What can hang from each mark:
mesik: nomu sonelu
nagopen: debas
mufuri: zoku
vadar: lubus rase
sonelu: mesik zoku
debas: lusop nagopen
zumi: difa zoku
difa: zumi
rase: vadar vesarit
fadi: vesarit
vesarit: rase
lubus: vadar vubot
lusop: debas makol
vubot: lubus makol
nomu: fadi mesik
zoku: mufuri sonelu zumi
makol: lusop vubot

Every row comes from one small tree of marks. The marks that hang from a mark follow it in brackets, in alphabetical order. Every link used is in the known rows. Which tree was each row made from?
In the rows, 128 means zero.
Known rows:
lusop{debas{nagopen} makol{vubot{lubus{vadar}}}}: [161 133 124 201 173 235 115  99 112  96 184  72 133 138 111 160 142 162
 128 223 132 150 104 123 133  98 111 112  96  91 198 104 138 211 103 151
 152 113 150  79  55 165  89 167]
lubus{vadar}: [145 151 138 139 121 142 137 141 149 149 129 122 135 115 108 121 135 143
 136 125 109 134 138 142 136 121 141 150 139 128 158 118 142 167 121 132
 107 114 142 113 126 123 103 132]
sonelu{mesik}: [121 135 111 135 125 113 121 132 143 140 113 140  99 136 111 106 145 137
 151 125 103 127 125 133 139 141 104 108 138 111 129 119 109 146 139 119
 101 133 122 131 142 108 117 146]
vadar{lubus{vubot{makol{lusop}}} rase{vesarit}}: [104 110 167 162 182 136 110 142 118 136 137 176 100 131 132 129 131 110
 121 160 126  81  88 170  86 147 104  61  99 129 131 125 148 125 140  84
 109 143 199 134  62 107 142 140]
lusop{debas makol{vubot{lubus{vadar{rase}}}}}: [160 132 169 210 176 200 155 114 107 120 200  72 115 125  96 157 150 158
 143 194 111 124  75 122 137  81 122 101 130 100 205 116 158 160 113 110
 176 101 165  48  87 160 111 168]
vubot{lubus{vadar{rase{vesarit}}} makol{lusop}}: [124 105 182 171 186 146 101 153 155 184 131 162 135 151 106 165 182 113
 137 146 102  94 128 137  85 139  97  94 103 145 193 138 124 155 132  92
 156 135 191  89  64 115 139 147]
sonelu{zoku{mufuri zumi{difa}}}: [105 132 125 192 183 120 173 172 135  81 130 146 141 152 104 161 117  82
  92  96 167 182 114 162 140 123 132 138 125 121 119 182  97 202  69 145
 113 139 106 141  79 131 108 149]
mufuri{zoku{sonelu{mesik{nomu{fadi{vesarit}}}}}}: [155 140 106 130 117 106  72 130 216 116  82 138  57 154 132  94 214 138
 149 127  78 160  92 161 112 190  96 115  99 121  82 147  91 164 119 126
 114 117 169 133 143 138 156 149]
nagopen{debas{lusop{makol{vubot}}}}: [114 102 159 163 118 192 142  89 132  99 192  83 115  88 165 108 156 160
 108 188 144 144 115  99 167  96 138  38 134 122 162 153 157 101 126 107
 148 145 104 102 118  94 146 183]
zumi{zoku}: [132 101 139 148 148 141 115 144 125  91 131 131 119 129 150 122 124 137
 128 130 127 141 135 123 122 150 129 128 113 134 125 155 125 132 103 131
 117 125 141 156 122 146 122 120]
makol{lusop{debas} vubot{lubus}}: [155 112 140 204 196 220  95 103  88  99 153 106 143 131 120 123 143 161
  91 183 149 164  86 120 112 106 136  94  91 126 161 127 136 132 111 164
 150 117 147 101  31 161 144 170]
makol{lusop{debas{nagopen}} vubot{lubus{vadar}}}: [163 141 124 228 169 246  77 130 109 105 161 108 162 132  90 130 140 166
  88 208 142 178 113 149 117 122 118 122  76 122 185 125 137 204 107 174
 125 129 156  91  25 157 103 166]
mufuri{zoku{sonelu}}: [161 131 107 115 121 134 121 154 155 133  97 144  91 120 149 133 161 133
 127 130 128 160 124 145 139 143 137 110 133 122 114 155 137 138 116 153
  97 114 135 156 123 150 158 135]
fadi{vesarit{rase{vadar{lubus{vubot{makol}}}}}}: [138 126 189 122 189 122  94 128 141 133 155 180 119 155 176 107 170 123
 143 172 157  74 103 128  76 151 131 103  70 115 107  88 159 198  99 119
  96 136 205 129 109 124 158 125]
lusop{debas makol{vubot{lubus}}}: [150 110 148 181 198 214 131  76  85  92 182  70 109 132 139 153 135 152
 125 202 133 138  74  97 135  86 129  81 108  94 169 112 142 143 111 141
 178 104 141  86  61 161 133 168]
mufuri{zoku{sonelu zumi}}: [176 127  95 115 136 120 132 168 175 146  91 189  74 137 139 137 156 114
 123 118 126 176 107 173 122 137 130 125 130 132 126 156 128 150  90 169
  88 123 119 160 128 162 148 144]
zoku{mufuri sonelu{mesik{nomu{fadi}}} zumi}: [156 166  81 164 128 116 114 168 191 104  90 159  33 159  77 126 187 101
 111  97  90 190  79 192  81 154 149 106  63 126  96 132  33 176  97 148
  99 111  98  96 143 105 133 157]
sonelu{mesik{nomu} zoku{mufuri zumi}}: [117 149 103 182 167 114 123 195 171  99 114 180  91 159 100 119 161  80
 134  97 137 195 100 175 134 139 129 121  83 112 110 149  32 200  83 172
 111 120  72 118 120 117 140 156]
vadar{lubus rase}: [131 129 145 150 109 104 147 144 124 126 136 160 128 144  94 152 111 131
 139 142 125  89 113 114 117 142 106 117 120 120 101 157 149 128 148  98
 132 124 158 114 138 123 112 122]
nagopen{debas}: [139 112 120 158  96 150 142 118 130 123 146 125 147 128 144 131 151 132
 125 126 132 126 124 117 140 126 130 112 144 132 126 149 116 115 128 131
 118 120 123 104 130 108 130 154]
lubus{vadar vubot{makol{lusop}}}: [128 148 158 152 185 181 109 139 123 156 129 142 125  68 129 111 135 132
 109 138 125 166 103 173 117 132 152 101 114 131 179  91 135 166  85 135
  76 116 160 130  69 124 127 147]
vesarit{rase{vadar}}: [122 136 144 100 129 127  85 168 139 131 156 153 161 152 132 117 162 123
 129 136 138 117 156 103 104 113 155 117 106 158 146  98 147 158 123 136
 131 140 143 111 166 121 135 125]
lusop{debas}: [145 123 116 156 131 173 126 113 117 108 138 106 130 123 128 141 128 133
 131 136 134 123 107 125 124 113 137 112 125 147 136 114 130 137 137 143
 120 114 136 103  96 146 134 131]
rase{vadar{lubus{vubot{makol}}} vesarit}: [131 126 153 119 189 142  90 119 136 146 123 184 115 138 184 120 162 117
 137 157 126  86 136 110  78 124 120  73 101 107 122 118 135 177 130 104
  89 132 195 126  81 125 146 137]
vesarit{rase{vadar{lubus{vubot{makol}}}}}: [127 127 174 109 182 142  92 163 126 122 155 180 123 133 155 124 158 122
 127 153 156 105 108 110  91 118 155  77  85 119 123  76 153 188 101 129
  84 109 180 115 131 121 147 123]
difa{zumi{zoku{mufuri}}}: [136 111 131 194 179 158 143 157 132  64 119 130  94 148 101 180 122 138
 134 121 138 139 160 138 113 138 136 133  95 136 123 140 110 156  76 170
  99 150  90 157 105 107 124 110]
nagopen{debas{lusop{makol}}}: [120 103 135 134  98 182 140  89 142 102 181 100 123  84 170 150 156 144
 119 179 132 125 144  90 155 103 130  43 136 145 155 151 143 102 132 106
 147 129 106 112 127  74 130 161]
sonelu{zoku}: [112 132 137 123 142 135 138 156 123 109 126 130 159 125 129 122 122 108
 122 135 136 162 140 118 162 131 132 132 124 122 119 150 118 158  99 155
 121 129 113 137 113 149 129 131]
lubus{vubot{makol{lusop{debas}}}}: [126 121 130 163 195 212 108 111  91 113 139 118 120  73 146 129 130 122
 106 152 156 158  76 157 107 123 151  56  97 152 160  86 128 136 100 145
  79 111 151 116  42 146 159 142]
vadar{lubus{vubot} rase{vesarit}}: [127 126 149 151 148 108 128 124 128 119 158 166  87 156 110 106 126 126
 133 153 112  57  94 165 100 117 107 108 136  95 104 126 158 134 163  67
 111 141 182 116  99 111 114 152]
fadi{vesarit{rase{vadar{lubus{vubot}}}}}: [142 143 169 119 155 121  80 116 137 112 177 173 124 167 150  88 146 141
 129 183 141  82 116 141  75 137 142 138  84 106  91  95 176 191 111 118
  99 141 198 134 119 109 121 141]
makol{lusop vubot{lubus{vadar}}}: [153 140 168 195 185 190  96 131 122 139 146 128 142 121  98 108 148 175
  97 168 121 175 110 140 123 117 134 137 103 103 186 137 148 162  88 152
 142 122 157 118  63 134 116 166]
sonelu{mesik{nomu} zoku{mufuri zumi{difa}}}: [ 98 138 103 212 167  94 133 186 163  82 109 157 109 163  95 130 148  72
 126  84 143 202  90 172 137 137 113 112 107 122 101 177  48 217  79 124
 116 133  99 130 106 113 125 163]
vubot{makol}: [114 111 153 127 154 130 138 136 133 150 106 133 125 117 155 152 142 109
 144 119 145 122 113 117 126 144 121  91 110 136 144 121 110 136 119 124
 122 121 133 123 123 144 159 119]
lubus{vadar{rase{vesarit}} vubot}: [131 149 156 154 139 120 130 150 147 152 169 144  98 130  92  95 141 132
 145 123  89  83 112 197 109  91 127 138 161 116 171 102 162 158 151  68
 100 135 179  87 109 106 105 164]
nomu{fadi{vesarit} mesik{sonelu}}: [121 174 154 127 151  93 128 106 158 102 105 128 105 159 157 128 148 160
 104 155  93  96 141 133  96 169 119 160  79 170 102 121 118 146 115 169
 114 149 168 111 141 130 119 123]
vadar{lubus{vubot}}: [148 143 129 139 150 140 127 108 108 100 141 150 101 113 125 107 105 144
 111 160 139 126  96 145 112 116 132 126 122  85  91 120 150 152 121 122
  84 102 153 138  91 123 106 143]
lusop{debas makol}: [125 123 113 140 138 195 139  86 104 102 156  74 119 111 148 165 124 128
 139 175 121 124 107 109 136 116 138  84 130 136 156 102 128 131 123 141
 142 110 126 111 100 143 120 136]
mesik{nomu sonelu{zoku}}: [109 141  92 133 148 110 106 172 139  92 114 153 121 135 166 123 129  94
 100 144 127 160 150 104 145 133 151 147  75 151  85 166 103 159  98 180
 145 104 106 114 128 140 160 126]
vubot{lubus{vadar} makol}: [151 112 172 143 187 155 134 137 151 170 119 131 128 126 125 168 171 132
 147 134 125 131 124 104 113 122 128 121 111 109 177 119 111 188  96 127
 126  91 161  93  97 143 134 135]
debas{lusop{makol{vubot{lubus{vadar}}}} nagopen}: [143 126 150 167 162 204 101 120 153 108 194  90 116 116 111 141 153 172
 109 229 137 157 149 123 139  90 107  86  96  91 195 130 159 200 112 110
 164 145 134  98  74 107  99 171]
lubus{vadar vubot}: [152 161 137 137 148 150 124 133 135 138 155 125 115  93 107  92 121 141
 124 131 115 142 117 178 124  94 155 149 150  99 159  90 154 171 100 121
  75 109 150 106 106 126  96 155]
nomu{fadi mesik}: [114 169 173 123 135 142 127 146 138 103 112 108 144 128 107 135 155 159
 110 114 117 145 123 125 113 135 140 124 112 159 138  96 106 138 116 145
 103 137 145 104 159 147  97 130]
lubus{vadar{rase}}: [136 149 142 153 103 113 144 166 150 155 147 134 138 124  86 136 133 134
 149 122 105 106 124 157 129 119 127 146 144 135 164 133 151 153 134 100
 127 122 153  86 153 130 103 133]

Write each row's tree:
[112 110 102 176 144 209  91 131 115 112 119 119 161 111 135 176 128 112
 110 171 160 147 120 140 118 161 108  67  68 176 157 109 104 160 125 164
 107 138 139 123  56 156 145 117]
vubot{makol{lusop{debas{nagopen}}}}
[161 124 102 173 159 152 149 170 127  75 102 128  54 154 108 173 135 142
 123 131 120 161 162 159 101 160 165 118  78 129 106 153 100 159  77 174
  82 150  82 171  99 110 151 116]
difa{zumi{zoku{mufuri sonelu}}}
[145  89 172 177 153 205 140  80 130  96 203  96 111 108 164 133 179 163
 107 207 149 145 116  78 143  83 124  39 119 101 155 161 149 115 117 105
 177 123 114  89  87  96 140 197]
nagopen{debas{lusop{makol{vubot{lubus}}}}}
[159 113 154 181 203 226 112 121 127 154 125 126 152 104 118 175 164 135
 120 159 128 151 106 111 101 133 142  89  89 154 192 114 117 176  99 164
 119  91 176  89  38 154 133 136]
vubot{lubus{vadar} makol{lusop{debas}}}
[118 127 104 184 138 215 125 102 101  75 173  66 126 123 138 144 113 143
 122 203 146 151  99 141 147 112 104  84 100 117 170 102 136 159 121 145
 142 154 122 106  82 162 115 147]
lusop{debas{nagopen} makol{vubot}}
[144 151  78 191 135  94 163 152 152 120  92 153  47 158  92 139 144 102
 112  94 117 165  99 199 103 144 126  94 111 108 112 164  79 196 102 113
  73 140 100 145 102  90 120 163]
zoku{mufuri sonelu{mesik} zumi{difa}}
[141 153  70 204 128  88 127 165 167 108  90 167  37 161 109 129 156  86
 115  80 116 181  76 201  91 143 130  92  90 126 107 169  48 192 106  98
 107 134 103 135 114  98 146 156]
zoku{mufuri sonelu{mesik{nomu}} zumi{difa}}
[138 143 127 126 155 134  82 110 128 120 143 179 117 151 163  99 141 133
 116 166 117  85 148 116  80 107 130 109 121 100 106 131 154 166 144 110
  88 131 185 126  84 111 113 143]
rase{vadar{lubus{vubot}} vesarit}
[148 145  88 177 140 108 173 150 140 114 104 152  75 151 109 156 130  94
  92 100 140 167 103 195  92 135 146 112 107 128 113 176  95 175  94 119
  99 140 112 147  89 111 132 144]
zoku{mufuri sonelu zumi{difa}}
[146 157 109 134 101  98  88 110 189 120  87 127  54 165 119  86 187 130
 142 131  62 147  99 166  85 198 115 119  67 125  81 138  77 164 134 101
 125 136 153 117 140 120 153 147]
zoku{sonelu{mesik{nomu{fadi{vesarit}}}}}
[132 132 125 123 129 125  82 116 144 137 120 171 144 175 159 129 151 132
 132 164 110  75 171  87  87 137 112 111 108 122 104 160 145 162 159 119
 125 146 184 130 108 111 121 122]
rase{vadar{lubus} vesarit}
[151 162  81 131 107 103  99 156 189 121  86 163  49 160  96 104 175 109
 114 104  61 186  80 177  88 152 142 111  79 142 104 135  57 169 106 127
 103 114 115 108 169 132 129 154]
zoku{sonelu{mesik{nomu{fadi}}} zumi}
[134 121 153 182 196 175  90 115 100 116 146 129 140 129 122 111 137 156
  85 175 136 176 106 126 113 121 120 109  94 105 153 146 133 127 102 142
 166 136 142 133  65 133 140 167]
makol{lusop vubot{lubus}}
[117 134 164 124 190 166  63 160 113 122 153 183 147 115 157 117 152 129
  94 175 159 134 115 121  85 134 158  62  62 137 129  77 154 177  92 142
  87 123 180 141 101 113 145 130]
vesarit{rase{vadar{lubus{vubot{makol{lusop}}}}}}
[123 125 180 150 166 120 140 160 154 177 146 146  98 122 112 114 160 109
 159 111 107  76 100 187 107 108 121  98 144 123 184  97 143 165 133  66
  92 130 189  79 100 118 134 149]
lubus{vadar{rase{vesarit}} vubot{makol}}
[139 150 153 115 154 138  85 152 117  99 177 172 132 141 135  95 146 138
 115 167 149 116 125 120  92 106 160 110 102 116 109  88 169 187 115 133
  87 116 176 124 135 115 115 141]
vesarit{rase{vadar{lubus{vubot}}}}
[120 127  77 176 113 207  80 126 108  91 137 117 166 119 111 155 115 130
  94 180 151 155 140 153 117 151 112 100  87 168 141 118 117 152 136 166
 118 148 134 128  60 141 110 123]
makol{lusop{debas{nagopen}}}
[121 142 117 169 170 114 157 183 157 113 112 172 100 156  80 125 152  98
 138 112 132 180 110 177 150 137 124 125 107 100 117 145  62 211  83 181
  81 131  72 129 109 108 115 162]
sonelu{mesik zoku{mufuri zumi}}
[149 135  85 130 114 113  74 167 179 132  80 164  55 128 146 110 190 122
 153 114 110 177 102 142 139 157 110  86 117 123 109 143  90 152 131 133
 103 108 124 149 151 138 166 147]
mufuri{zoku{sonelu{mesik{nomu}}}}
[139 162  92 162 107 130 106 160 171  88  90 117  49 146  80 119 196 124
 122 108  95 174  99 165 102 155 150  94  74 118  83 125  48 174 127 133
 107 102 114  94 144  91 137 151]
zoku{mufuri sonelu{mesik{nomu{fadi}}}}
[132 121  96 211 139 122 137 158 129  67  90 120  56 138 120 132 151 137
 121 106 123 163 122 160 121 166 124  77 108 107 100 187  88 188 111  98
  66 129 135 178  93  90 118 149]
zumi{difa zoku{mufuri sonelu{mesik}}}
[148 141  89 146 122  97 156 137 136 132  99 157  89 147 128 139 117 100
  93 106 115 164 101 179  98 132 135 123 117 141 129 176 125 162 103 103
 111 142 129 157 107 144 134 146]
zoku{sonelu zumi{difa}}
[131 138 150 113 122 125  89 151 137 117 154 170 156 166 135 133 155 137
 129 155 141 102 147  84 100 128 150 115  97 139 115 111 164 174 128 139
 116 123 162 123 157 114 119 115]
vesarit{rase{vadar{lubus}}}
[121 104 139 159 164 186  95 104 136  84 193 102 104 123 130 141 146 156
 100 233 160 159 140 108 138  95  92  61  82  91 163 138 148 162 126 108
 184 158 118 114  74 119 118 170]
debas{lusop{makol{vubot{lubus}}} nagopen}
[140 141 144 154 136 113 142 140 108 106 160 159  99 118  98 121 103 132
 123 155 134 101  90 152 108 114 116 118 123  92  97 126 158 142 134  88
 105 118 166 113 115 127 104 136]
vadar{lubus{vubot} rase}
[168 141  71 133 128  96  87 181 202 144  78 199  33 154 133 110 178 109
 149 101 105 191  84 182 117 154 110 107 108 134 115 151  79 168 102 153
 100 112 109 146 156 150 167 156]
mufuri{zoku{sonelu{mesik{nomu}} zumi}}
[142 138 147 119 179 146 103 133 112 131 128 176 123 106 177 125 146 127
 122 159 151 123 124 101  92 122 133  82  89 101 111 123 131 178 110 127
  83 106 179 124  98 141 140 131]
rase{vadar{lubus{vubot{makol}}}}
[158 161  98 135 116  82  98 121 210 134  87 167  40 184 115  92 183 114
 131 121  58 161  77 199  68 192 117 136  58 130  88 144  67 179 100 117
 121 138 139 124 146 129 146 152]
zoku{sonelu{mesik{nomu{fadi{vesarit}}}} zumi}
[129 119  90 218 133 112 108 173 143  59  89 122  45 145 133 129 165 117
 127  91 124 180 108 156 106 172 128  75  82 115  92 189  59 183 111  91
  95 116 135 157 108  99 144 142]
zumi{difa zoku{mufuri sonelu{mesik{nomu}}}}
[113 131 141 138 192 163  64 121 127 140 120 195 135 125 183 117 149 120
 105 174 129 114 140 118  69 150 120  55  80 125 128 123 137 159 121 125
  86 135 203 148  52 112 143 136]
rase{vadar{lubus{vubot{makol{lusop}}}} vesarit}
[138 138 149 193 175 196 129 153 111 143 159 123 130  67  98 131 135 130
 123 145 131 137  76 181 108 115 154  78 117 157 201  84 148 157 105 122
  83 107 174  75  66 150 136 144]
lubus{vadar{rase} vubot{makol{lusop{debas}}}}
[110 146 113 138 157 105 147 169 156 130 102 176 116 150 102  99 137 102
 136 118 108 175 117 158 151 138 112 129 124 117 128 147  91 191  83 171
  90 136  91 144 127 143 117 156]
sonelu{mesik zoku{zumi}}
[104 147 107 205 176 100 163 172 152  95 112 151 115 154  80 136 137  88
 118  93 143 180 105 171 144 132 104 119 127 108 120 172  77 216  79 138
  85 140  99 140  94 107 100 168]
sonelu{mesik zoku{mufuri zumi{difa}}}
[116 105 179 152 174 110 143 138 131 137 140 169  85 144 133 132 139 106
 146 142 129  56  78 160  98 128 100  78 115 106 122 115 145 144 150  69
 100 130 196 111  89 119 145 141]
vadar{lubus{vubot{makol}} rase{vesarit}}
[151 133  86 194 148 131 103 189 156  75  82 144  19 160 106 147 161 137
 149 113 100 174 133 166  96 169 141  91  66 131  96 146  56 178  88 159
  92 142  70 161 125  97 161 121]
difa{zumi{zoku{mufuri sonelu{mesik{nomu}}}}}
[ 97 142 121 181 155 126 112 188 157  89 113 140 115 139 107 112 167  98
 148 106 138 179 115 142 152 146 127 104  95 109 100 142  47 190 109 155
 120 116  87 115 115 103 145 153]
sonelu{mesik{nomu} zoku{mufuri}}
[152 117 110 213 175 228  69 120  93  80 156 107 160 143 111 139 135 155
  82 208 158 175 105 141 113 124 102  94  67 122 158 133 126 169 114 165
 146 141 142 105  26 159 124 165]
makol{lusop{debas{nagopen}} vubot{lubus}}
[134 110 159 163 191 172 135  93  98 112 171  95 104 137 146 140 139 151
 120 190 124 152  98  98 139 103 116 102 112  76 155 125 134 135 100 125
 192 118 133 121  93 141 129 167]
lusop{makol{vubot{lubus}}}
[164 134 173 180 176 159 127 136 129 144 149 118 129 139 103 104 155 159
 118 152 117 148 109 125 126  97 136 151 120  85 175 131 145 179 101 132
 138 111 153  91  95 145 120 170]
makol{vubot{lubus{vadar}}}
[138 131 161 122 134 107  87 120 155 127 153 174 149 194 152 119 162 133
 140 172 135  67 144 110  86 165 126 137  73 127  98 120 170 185 124 130
 131 149 187 142 138 112 133 121]
fadi{vesarit{rase{vadar{lubus}}}}
[105 130 172 169 178 145 117 162 146 171 145 153 112 104 109 109 153 114
 128 134  99 103 103 203  95 132 122  89 126 144 199  99 148 152 131  82
 100 144 186  99  75 110 132 156]
lubus{vadar{rase{vesarit}} vubot{makol{lusop}}}
[165 124  86 146 141 106 138 158 161 125  94 166  92 142 144 146 141 102
 105 102 137 178  98 166 120 130 118 114 146 136 124 185 139 168  88 125
 100 127 148 170 113 164 137 143]
mufuri{zoku{sonelu zumi{difa}}}
[100 124 132 149 131 176 114 116 141  88 178  92 112 101 139 122 122 152
 104 214 156 156 145 134 155 108  97  58  97 114 162 128 159 147 132 110
 156 176 108 125 107 116 124 154]
debas{lusop{makol{vubot}} nagopen}
[135 134 174 155 161 130 155 171 136 159 157 139 105  89 100 123 141 119
 148 116 123 119  89 177 117 108 135 111 137 119 179  92 142 169 108  86
  90 110 168  78 126 140 129 141]
lubus{vadar{rase} vubot{makol}}
[127 120 192 182 175 147 139 124 140 148 188 106 101 165 108 133 162 147
 147 182  81  88 107 140 125  96  97 107 138  83 202 125 154 157 136  69
 194 139 173  75  95 119 111 180]
lusop{makol{vubot{lubus{vadar{rase{vesarit}}}}}}
[165 151  83 128 124 108  84 174 215 117  76 173  46 147 109 113 200 119
 124  97  85 202  81 164 112 154 118 105  99 136 107 142  72 168  90 149
 101  97 131 120 167 157 133 163]
mufuri{zoku{sonelu{mesik{nomu{fadi}}} zumi}}
[147 138 166 138 179 159 142 144 138 157 134 127 101  77 132 115 140 127
 138 121 129 139  99 166 124 108 151 120 130 113 173  87 133 182  90 118
  70 103 157 104 102 133 131 143]
lubus{vadar vubot{makol}}
[102 183 167 120 163 101 138 140 148  87 101 129 137 152 150 120 148 142
 107 155 105 128 154 125 124 170 133 171  75 162  93 141 112 180  93 201
 106 152 152 114 128 152 121 136]
nomu{fadi{vesarit} mesik{sonelu{zoku}}}
[127 131 126 203 164 213 105 112  97 101 143  94 150 109 123  96 118 153
  89 167 144 166  86 145 129 122 147  91 103 145 165 120 153 117 122 166
 122 135 134 115  65 159 149 149]
makol{lusop{debas} vubot}
